Each row comes from the steps of one path. Every step used is in the known rows, and no mark comes twice. Write the path behind each row, first mark first.
Known rows
susa/zikisig: [  2.0  14.5  11.9 -14.0 -32.8 -16.5  -5.6  24.8  13.5  11.4  18.5  22.6
 -34.5   8.4 -56.8 -17.8  -6.4  24.3 -13.5  -7.2   0.8]
rozuv/nire/zikisig: [ 53.7  49.8  32.1 -43.1 -38.5  25.6   3.9 -14.3  10.7  50.1  19.9   7.6
 -17.6  20.4 -24.5 -27.8  23.6  46.9 -19.1  16.5 -19.6]
rozuv/nire/pazasa: [ 73.7   6.5  10.6 -26.0 -35.2 -18.4   8.5 -11.0 -14.9  49.5  15.6  -6.8
  -7.9   4.6 -23.1  28.1  14.1  46.3  -8.7  32.5 -21.3]
dosef/nire/rozuv: [ 29.5  -1.1 -62.8 -37.4 -32.2  -8.6  20.3  11.0   5.2  55.2   0.6  11.2
 -41.4 -34.5  15.4 -37.1 -31.8  10.5 -36.8   0.2   8.4]
zikisig/susa/nire: [ 16.8  10.2  -1.9 -63.3 -17.4 -11.1   2.7 -36.9  36.5  -0.7 -18.7  26.4
 -35.8 -11.9 -33.1  -2.5 -32.6  -0.7 -42.7  11.9   0.6]
nire/pazasa/susa/zikisig: [ 21.3  -8.5  -5.9 -19.8 -32.3 -62.6   1.7 -13.1  -2.4  13.9  15.7 -19.3
 -10.4  -1.9 -67.1  -3.2 -38.9  33.6   0.8  19.6   5.4]
dosef/nire/zikisig: [ 27.1  19.8 -51.1 -53.0 -33.5   4.0  -2.8  -8.4  28.8  41.0  43.5 -19.9
 -25.5   6.3 -14.9 -61.1  -9.0   9.0 -43.0  25.2   7.3]
dosef/rozuv/nire/zikisig/susa: [ 28.6  56.7 -26.8 -60.4 -31.6  24.3  18.2 -26.1  43.2  20.4  10.3  15.2
   3.5 -16.9 -59.7 -48.9  -4.7  42.6 -35.2  23.4 -34.0]
pazasa/dosef/rozuv/nire/susa: [ 48.7  29.2  17.9 -38.8 -41.9   7.2  32.4 -30.0  52.5   9.5  -8.9  17.2
 -16.6   1.2   0.7 -24.1   6.1  36.5 -10.8  24.4 -63.0]
zikisig/susa: [  2.8  16.6 -24.1 -39.6   2.6  -4.6  15.5 -18.0  21.5  -4.1 -37.2  16.9
 -30.3  -3.0 -50.2  -3.8 -19.3   0.5 -12.0  -9.0  -3.8]
zikisig/susa/nire/rozuv: [ 36.4  18.7 -13.8 -57.6 -37.8  -2.7  15.7 -28.5   9.5  35.9 -44.4  38.1
 -34.4 -38.0 -10.5 -35.9 -45.5  17.1 -46.0  -1.4  -2.2]
zikisig/nire/pazasa/dosef/rozuv: [ 42.6  -8.0 -59.6 -40.4 -18.4 -71.4  41.0 -12.8  37.0  -4.1 -19.8  -6.9
   8.8 -13.7 -16.7   0.7 -48.8  34.8 -21.5  38.4 -41.9]
pazasa/susa/zikisig: [ -9.4   3.3  13.8 -21.8 -17.0 -42.8   6.6  -2.0  19.2  -2.6   3.6   5.9
 -32.4  -2.0 -56.1  -4.5 -38.1  23.5   4.1  -5.3  10.5]
rozuv/nire/pazasa/dosef: [ 87.4  10.4  30.9 -14.0 -21.4 -39.4  33.3 -57.9   5.1  36.6 -25.6 -10.0
 -13.1   2.5 -13.7  39.5  11.9  52.1  -3.6  47.8 -20.8]
dosef/rozuv: [ -2.2   4.7 -45.0 -39.9 -14.9 -18.1  15.2  38.2  34.3  -6.3  22.6   4.6
  -6.3 -11.5 -17.9 -24.4 -44.3   4.6  -2.2   6.2 -31.4]
dosef/pazasa/susa/zikisig/nire: [-46.3   9.6 -49.5 -40.5 -22.7 -67.8  19.8  29.7  28.9 -26.6 -10.5  35.9
 -35.1   3.9 -47.1  25.0 -29.6  19.7  -9.4 -27.8   1.9]
susa/nire: [ 23.8  -1.3  18.2 -53.1 -25.8 -18.2  -5.1  -8.3  24.8  11.7   6.8  18.0
 -38.5   3.7  -1.8   1.0 -30.0   1.9 -28.6  13.5  -2.0]
nire/rozuv: [ 35.2  13.9 -13.3 -24.6 -28.2  -3.4  18.6  17.5 -16.8  47.3 -36.6  19.8
 -32.6 -13.9   5.0 -29.1 -31.6  20.2  -4.2 -19.1  -9.5]
susa/nire/rozuv: [ 45.0   8.7   1.7 -48.8 -45.7  -9.9   7.5  -2.8  -2.2  47.9 -21.3  30.8
 -39.1 -23.0  17.4 -30.0 -43.7  18.6 -34.4   1.7  -4.0]
pazasa/dosef: [ 31.5   9.2  20.7 -15.0   4.9 -34.3  31.4 -35.7  25.9   1.2 -48.4   2.3
 -35.0  12.0  -4.4  13.1 -15.3  12.4   7.1   8.3  -7.1]
susa/nire/pazasa: [ 62.4 -14.6  -7.2 -46.9 -43.5 -40.9  -9.5 -20.2  -4.4  31.7  18.9 -15.0
 -13.8   2.0 -15.3   2.1 -29.5  16.1 -30.7  40.5  -8.8]
zikisig/nire: [  7.8  -0.6 -22.6 -44.5  -7.6 -30.7  17.9  21.0  19.1   3.7 -33.5  31.3
 -38.1  15.0 -13.4  17.3 -18.5  15.9 -23.1 -19.8 -14.8]
nire/dosef/pazasa: [-12.0   1.5 -30.1 -35.8 -31.1   1.1  -1.2  48.2  20.6 -18.8   7.7  13.8
 -35.6  36.6 -19.2   7.8   5.5 -23.5  25.1 -20.9 -11.8]
dosef/pazasa/susa: [-41.2   7.1 -48.5 -37.7   3.7 -49.2  21.4  12.8  16.6 -32.6 -13.3  -4.2
 -28.4   8.1 -10.1  29.2 -38.8 -17.3  37.4 -22.3   5.5]
dosef/nire: [  8.1 -12.6 -54.4 -41.5 -10.2 -18.0   8.8   9.0  32.8  19.2  29.7  -4.9
 -42.4  -9.9  -3.3  -6.7 -15.6  -7.6 -31.8  12.3  13.5]

Which path is each row?
[ 58.6  -1.0  61.2 -36.7 -31.4  30.2   4.6   5.3  26.6  30.5   4.6  25.5
 -37.5  28.4 -23.2  14.3  26.7  24.8   4.7   7.8 -23.6] : rozuv/nire/dosef
[ 20.5 -11.3 -21.2 -77.5 -37.2   6.1   1.1  -3.3  69.2 -15.5  15.9  19.4
 -11.5 -15.2 -40.9 -38.7 -50.3  -3.1 -31.9  26.8 -31.2] : zikisig/susa/nire/dosef/rozuv
[ 19.6  42.6 -25.8 -51.3 -16.8  14.9   6.0 -34.4  19.1  15.4 -23.0   1.8
 -15.8   7.9 -60.3 -54.4 -12.7  13.7 -25.8   3.0  -8.5] : nire/zikisig/susa
[ -5.1   2.4  -0.5 -45.2 -17.4 -15.1  19.4   6.4  29.9 -16.5  -1.6   9.7
 -31.9  18.1 -17.1  40.5  -5.4   2.2  39.5  -8.2  -6.2] : rozuv/nire/dosef/pazasa/susa
[ 11.1   7.9 -23.1 -35.4 -37.0 -46.8  29.5  11.6   3.5  31.7 -46.8  41.9
 -35.6 -23.3 -27.9 -21.3 -52.3  48.4 -25.0 -25.2  -2.9] : pazasa/susa/zikisig/nire/rozuv
[ 29.5  17.7  14.0 -70.7 -30.5 -20.5  -4.3 -48.0  27.3  18.2   9.9 -14.7
 -19.5   9.6 -15.1 -43.9 -50.0  15.2 -23.8  26.5   2.9] : pazasa/susa/nire/zikisig
[ 76.6  -8.5  15.3 -33.8 -27.9 -59.8  16.5 -66.4  14.7  20.2 -20.6 -17.8
 -17.3   1.7  -2.2  14.2 -28.4  24.2 -23.5  55.0  -9.8] : susa/nire/pazasa/dosef
[ 44.2  -8.5 -23.1 -43.4 -19.8 -52.0  28.9 -20.0  12.8  17.9  17.2 -24.1
  11.5 -23.2 -27.4  20.5 -44.3  42.6   7.7  40.0 -26.0] : dosef/rozuv/nire/pazasa/susa
[ 48.1   1.5 -44.5 -54.2 -27.6 -56.2  29.7 -58.6  50.0  -7.6 -12.6 -10.5
  11.7 -36.4 -32.7 -14.7 -57.9  23.8 -37.6  61.7 -31.0] : zikisig/susa/nire/pazasa/dosef/rozuv
[-22.5  19.0 -61.0 -37.3 -43.7 -53.6  29.1  34.5   3.2   9.8 -36.4  46.5
 -34.7 -21.0 -24.9  -7.0 -43.0  33.4 -14.3 -37.1  -1.8] : dosef/pazasa/susa/zikisig/nire/rozuv
[ 35.1  -0.9 -50.0 -29.8 -39.4 -74.6  31.2  -6.2  40.6  -0.8   1.6   3.6
   8.1 -19.5 -46.4 -13.0 -41.6  50.1 -33.5  40.4 -37.9] : susa/zikisig/nire/pazasa/dosef/rozuv
[ 29.1  31.1 -52.4 -54.3 -13.2  -6.1  24.1 -76.0  52.0  15.1 -18.4 -10.0
 -23.2 -12.2 -42.0 -49.7 -13.2  13.0 -50.9  31.9   7.8] : pazasa/dosef/nire/zikisig/susa
[ 20.9  17.0 -23.1 -28.4 -49.4 -24.8  17.9  33.6  -1.8  41.4 -34.4  53.3
 -38.4 -17.9 -26.5 -30.3 -26.8  49.6 -41.6 -25.8 -11.9] : susa/zikisig/nire/rozuv
[ 35.2 -22.0 -20.3 -34.4  -5.4 -62.1  15.8 -28.2  -8.6  11.5 -13.7 -38.2
  -7.4   3.4 -25.4  15.9 -52.8  13.3  17.4  18.7  -0.7] : nire/pazasa/susa
[ 24.6  21.6  -0.7 -40.2 -25.4   1.0  22.9  24.1  35.9  16.7  28.9  24.4
 -10.0 -18.2 -14.7   7.0  -5.3  38.9  -8.3  15.8 -38.6] : dosef/rozuv/nire
[ 39.8   2.5  22.3 -19.4 -40.6 -48.5   7.7 -22.0   0.2  29.0  23.6  -3.5
 -12.6  -8.7 -63.7  17.2 -12.2  58.7  -3.6  28.3  -1.5] : rozuv/nire/pazasa/susa/zikisig
[ -1.5   8.2 -10.8 -32.4 -30.6 -35.9   6.9  30.3  24.3   5.6  -5.9  45.6
 -39.0   9.8 -51.7   1.3 -10.5  36.0 -38.6 -16.9  -8.8] : susa/zikisig/nire
[ 33.4  -1.0 -27.6 -41.0 -28.1 -10.6  21.8 -49.0  51.6  11.1 -11.7  -8.4
 -46.0   7.3  10.7 -34.9  -2.1  -4.8 -31.1  21.4 -16.1] : pazasa/dosef/nire/susa
[ 20.2 -31.1  -6.9 -73.9 -30.6 -22.1   5.5   1.8  65.0 -17.3  25.5   0.8
 -11.9  -8.6 -17.0 -26.2 -73.1  -2.5  -6.8  28.9 -25.3] : pazasa/susa/nire/dosef/rozuv
[-48.2  15.0 -31.3 -23.7 -25.5 -50.5   8.4  24.0  20.1 -25.5  15.6  11.4
 -30.7   1.9 -51.9  10.0 -27.7   7.4  16.4 -18.5  11.4] : dosef/pazasa/susa/zikisig
[ 45.9 -22.8  43.4 -58.3 -38.7   6.0 -14.6  -4.1  36.0  10.8   8.9  16.9
 -42.3  25.3 -14.1 -10.5 -18.7  -6.0 -19.2  15.4  -9.5] : susa/nire/dosef
[-22.7  -9.8 -26.8 -44.8 -11.3 -29.5  13.7  15.5  27.8 -33.2 -11.3  -3.9
 -31.1  26.5 -19.1  21.4 -32.6 -21.6  42.9 -17.2  -0.3] : nire/dosef/pazasa/susa
[ 30.5 -35.8 -66.4 -45.8  -8.0 -65.4  17.2 -33.3   9.9  20.9  19.2 -47.7
 -15.0 -15.6 -16.6   9.9 -53.4   4.7  -9.8  37.0  16.2] : dosef/nire/pazasa/susa
[ 18.6   6.1 -16.5 -52.3 -32.8  -5.7   9.9   2.6  24.0   4.8 -35.7  28.0
 -40.0  32.4  -7.7 -25.7  -4.9   6.6 -27.6 -20.9 -40.4] : zikisig/nire/susa
